Each row was made from one path, in order. Every step used is in the known rows, and no mark comes twice. Write each row's path.
Known rows:
c m y z: [-29.7  -9.8  18.7  -6.2  11.6   5.9  25.8  -1.7 -19.1  -4.8 -15.2  10.7
  -7.8 -11.1  23.1  19.9   6.2  20.4 -34.7  -4.0  32.8  -8.5   7.2]
c a x m y z: [-28.8 -37.6  13.2  10.3  -6.8  10.6  26.8  -4.6 -41.6  11.1  -1.3  31.9
 -13.6 -26.4 -10.8   8.4  -4.9  43.4 -19.0  31.0  30.6 -11.6  28.3]
z c m y: [-15.2 -23.6  12.7  21.6   5.0  -7.0  24.3   6.2  16.3   2.4   6.1  -4.8
  -5.1   8.8   0.2   1.3   6.3  -1.8 -25.4  -7.4  22.2  17.1  -6.7]
y z c a w: [-25.9 -31.2   3.8  23.3  -6.5  -0.3   2.1 -12.0  -9.5  30.6  24.7 -11.5
   9.1 -17.8 -11.6  -0.2  -7.2  20.2   3.0  15.9  11.8  -2.0   3.2]
m c: [-6.0 -2.4  8.3 27.1 -0.2 -3.1 -7.1 -6.3  3.6  1.4 13.3  0.2 -2.0 -8.0
  3.9 -3.0 14.4  1.4  5.0 -9.2  4.9 24.6 -2.3]
z w: [-14.1  -9.1   1.2   3.4  -5.6   7.8   5.9  -2.5  -1.7   1.3   6.2 -23.4
 -12.5  -9.9  -1.3  -9.8 -10.6   3.5   6.5   7.4  -0.5  -0.4   7.0]
z w a y: [-16.2  -7.4   4.6  16.8 -16.6  30.5  -0.9  14.9   7.1  12.0  24.8 -29.1
  -8.8  -4.5  -9.0  -8.8 -27.4   7.9   7.7  29.5  31.1  -2.8  20.5]
w a x m y z: [ -9.1 -29.0  31.1  -1.1   5.7  12.8  15.1  -5.3 -40.2   8.7   1.7  11.6
  -8.1 -21.3  -9.5  10.5  -9.5  32.6 -17.2  35.6  48.0 -21.2  35.9]
m c z: [-10.5  -5.0  18.3  15.2   3.9  -7.0   1.4  -7.3   2.1  -7.6  21.4   1.8
   5.2 -25.7   5.3   3.1  21.7  -0.4   4.8 -21.8   4.8   7.6  -6.5]
m c a w z: [-21.0 -32.8  20.5  52.4  -7.8  19.5  -6.1 -13.3 -21.3   5.6  34.2 -14.1
  -8.0 -17.2 -14.0   3.7   0.8  19.8   0.5   9.7  20.0  16.9   0.0]
x a w: [ -9.2 -22.3   4.3  12.9  -0.6  15.0   2.7  -1.9  -1.5   7.5  13.0 -26.0
   0.4 -16.5 -14.3  -7.8  -5.8  10.3  -4.8   6.3  26.9  -9.8  10.7]
x m c z w a: [-29.1 -35.6  35.6  21.9 -11.1   5.5  -8.8  -6.7 -10.4  -4.1  40.4 -26.6
  -7.9 -27.0  -9.3 -15.5   4.3  20.1   5.5  -7.6  37.0  -3.7  11.3]
c z w a: [-17.8 -19.5  18.4  -4.9 -11.2  11.2   3.4  -0.9  -5.5  -5.8  33.9 -37.1
  -3.7 -24.7  -8.7  -4.0 -11.0   2.3   7.6   1.0  11.8 -35.2   1.1]
x m: [ -6.1 -14.5   9.3   0.5  -0.5  -2.1  -5.1   0.4  -7.8   0.9  -6.4   9.9
  -1.7   4.4  -4.7  -8.4   0.6  15.7  -8.5  -2.3  20.5   5.7  12.3]
w a c m y z: [-39.3  -9.6  16.5  -2.2   4.4   3.9  11.8  10.1 -20.1   7.4  15.4  -5.3
   7.8  -0.1  13.7  20.5  10.5  22.0 -22.3   7.1  59.2 -16.8   4.8]
m y z c a: [-37.0 -10.6   6.0  19.6 -20.1  -0.3  20.0  -2.7  -6.4  21.1  21.0   3.9
  -2.6  -9.8  -9.2   2.6   0.5  10.8 -13.5  15.3  -0.6  -8.8   2.4]
w z: [ -0.8   0.3  15.7   1.4   6.6   7.4   0.5  -7.3 -20.6 -10.2   6.6  -5.5
  -2.4   3.9  -3.2   7.1   0.9   1.5  -7.5  -0.5   3.3 -11.4   3.0]
w z c: [  0.6  -6.0  17.6  15.9   7.2  -6.0   1.7  -9.6  -6.3   1.5  22.8 -17.1
   4.4  11.6 -13.3  -2.4   5.8  -8.4  -2.1  -2.1  -2.0  -0.1  -0.6]
y z w a x: [-11.4 -27.0  15.9  -5.1   7.4  13.7   8.5 -13.5 -36.3   9.5  22.2 -22.7
  -9.0 -29.3  -4.3   3.7 -16.7  25.0  13.1  31.8  21.9 -30.7  24.7]
w a c z: [-12.7  -3.8   8.5  -7.9  -1.9  -6.5  -5.8  11.4  -2.9   2.4  38.5 -15.4
  23.7  -7.9  -7.4   6.4  11.6  -1.3  11.7   0.5  26.6 -25.3  -6.4]
a c: [ -9.9   6.1  -7.8   1.8   2.5 -10.0  -3.3   9.5   1.4  10.2  11.2  -1.5
  14.5   6.9  -1.0   1.4  12.9   0.4  10.5   4.0  12.8   9.0  -0.7]
m c a y z: [-41.8  -2.2  -0.5  35.6 -16.7  16.3  -0.6   1.5  -9.3  19.7  23.9  22.0
  -0.2 -17.3   8.9   5.1   7.0  29.3   1.1  12.1  25.5  16.8  11.6]
c a: [-19.2 -14.5 -10.6  13.1 -20.3   4.6   2.0   3.3  -3.5   6.6  16.0   6.1
  -4.3   0.0  -9.9  -1.8  -3.5  11.6  -0.1   3.5  -5.4  -6.6  -9.1]

Write each row's path:
[-11.0 -26.9  20.7  17.3  18.4  -9.0   8.8  -6.3  -7.8  -7.2  19.3 -13.9
   2.6  17.7  -0.4   2.6  11.5   3.9 -18.5 -20.4  20.7   2.3  -9.8] | w z c m
[-13.6 -31.9  12.8  25.7  -7.4  22.6   1.3  -7.1 -25.3   4.2  19.9 -14.4
  -6.1  -9.4 -17.8   6.5 -13.3  18.2  -5.6  17.3  14.5  -8.4   2.3] | c a w z
[ -5.1 -40.4   6.7  32.0   0.2  -1.6  15.8  -9.6 -22.0   9.5  39.6  -1.4
  -1.0   0.7 -29.2   0.1  -0.7  11.0   7.4  17.7  -2.2  -6.5   0.4] | w z c a x
[-54.7  -8.3   6.8  -2.0   5.6   1.3  25.3   8.6 -18.4   3.5  11.1  -2.6
   5.2  -8.3  13.7  10.7  25.0  25.1 -31.4  -7.2  56.3 -19.4  10.1] | x a c m y z
[-22.7  -8.3 -14.8  23.0 -23.2  20.0   4.7  17.8   7.5  14.5  15.5  15.6
  -1.7   0.7  -7.9  -1.5 -12.0  15.0  -1.5  18.2  14.8   8.8   5.5] | c a y
[-22.2 -13.5  -5.1   3.3  12.9 -12.0   4.7  12.0  -0.3   0.9   8.2   0.9
  11.4  13.7  12.4   5.8  18.1  11.8  -5.1 -14.1  36.2  13.2  -8.9] | a c m
[-54.9 -11.3   1.8  39.6 -22.1  24.1   5.1  -0.3 -11.3  21.2  30.5  -2.1
 -12.8 -28.1   6.3  -4.3  -3.9  32.5   7.7  18.7  23.8  17.3  19.1] | m c a y z w
[-32.6 -28.3  31.5  32.4 -15.0  20.7  -5.0   8.3   0.9   5.0  39.9 -18.1
  -6.4 -25.2  -8.8 -14.0  -4.0  22.8   4.7   7.1  57.4   9.4  25.3] | x m c z w a y
[-49.4  -9.4  -5.3  13.2 -22.0  26.6  12.3   5.6 -14.5  21.4  17.3  -2.2
 -10.6 -20.1   2.5  -1.1 -17.7  31.0   1.3  26.0  19.4  -7.1  21.7] | c a y z w
[-11.0   1.2   7.7  -0.4   8.1 -14.9   1.0 -12.4  -5.5  16.5  12.7  -3.7
  11.1  -4.1   2.6   0.2   8.0   3.1   1.5  -1.3   0.5  -4.1   4.4] | y z c
[-35.0  -3.2   8.0  -6.9  -4.9   5.0  -7.3  -0.1 -23.7  18.3  31.5 -33.9
   6.9 -11.7   1.2   0.5  -1.9  18.2  14.3  19.9  30.1 -22.7  14.8] | y z w a c
[ -0.3 -45.9  33.9  21.3   9.4  -2.1  -1.4  -8.2 -20.4  -3.1  34.5   5.3
   3.5 -29.4 -14.2  -2.4  11.9  23.7   6.1   0.0  42.3  -3.6  14.4] | w a x m c z
[-23.2 -32.4  25.9   1.6   8.2  12.7  30.7 -10.2 -40.4   6.3 -11.4   2.3
 -21.6 -35.8  -3.0   1.7  -9.6  35.2 -11.2  36.8  34.8  -3.9  43.6] | a x m y z w
[ -8.6 -35.9  31.9  13.1   6.5  -0.2  15.8  -7.6 -25.4  19.8  16.4   2.2
   0.9 -14.3 -19.4   1.2  -5.2  23.2 -12.4  34.6  43.3 -10.9  31.3] | w a x m y z c
[-34.5 -30.7   3.2   9.4  -1.4   3.2  -0.4  12.2  -3.5   5.0  33.0 -36.6
   0.7   7.3   1.2  -4.3   0.0  16.5   3.3   0.1  48.1  -4.2  -2.9] | z w a c m
[-21.4 -47.1   7.3  17.1   0.6 -11.8  11.1 -12.3 -29.9  25.2  21.5  19.3
   3.8 -12.3 -17.6  -6.6   3.7  38.4   0.9  16.9  20.9  -3.5  18.4] | y z c a x m
[ -2.5   1.4   2.0  11.5  -9.9  24.2  -5.5  17.7   8.1  11.1  18.2  -6.0
   3.5   5.5  -8.3   0.1 -17.6   4.3   0.8  22.7  32.4  -2.0  12.7] | w a y
[-26.7 -14.7  22.3  31.9 -11.9  23.9  -0.3   8.2   9.3   4.7  46.8 -28.0
  -4.5 -30.4  -4.1  -6.2  -4.9   7.7  12.8   9.7  36.2   4.8  12.7] | m c z w a y
[ 15.5 -24.1   6.2   5.6   5.6   7.3   1.7  -0.8 -13.9   4.1  19.4  -6.3
  -0.6  -8.4 -15.5   4.0 -11.2   8.9  11.5  24.4  17.0 -15.9   8.3] | w a x
[ -4.3 -49.0  17.2  10.3  -0.3  13.0   2.1  -2.9 -23.9   6.1  18.7 -19.0
 -15.3 -13.3 -21.4 -13.8 -20.2  27.8   9.2  28.2  37.9  -8.4  27.9] | z w a x m
[-31.5 -32.3   7.0  40.3 -22.1  -0.3  -9.8  -2.9  -7.9   7.7  22.7  16.0
  -8.5  -3.3  -9.8 -13.4  11.1  28.6  -3.4  -7.3  20.2  23.9   1.1] | x m c a
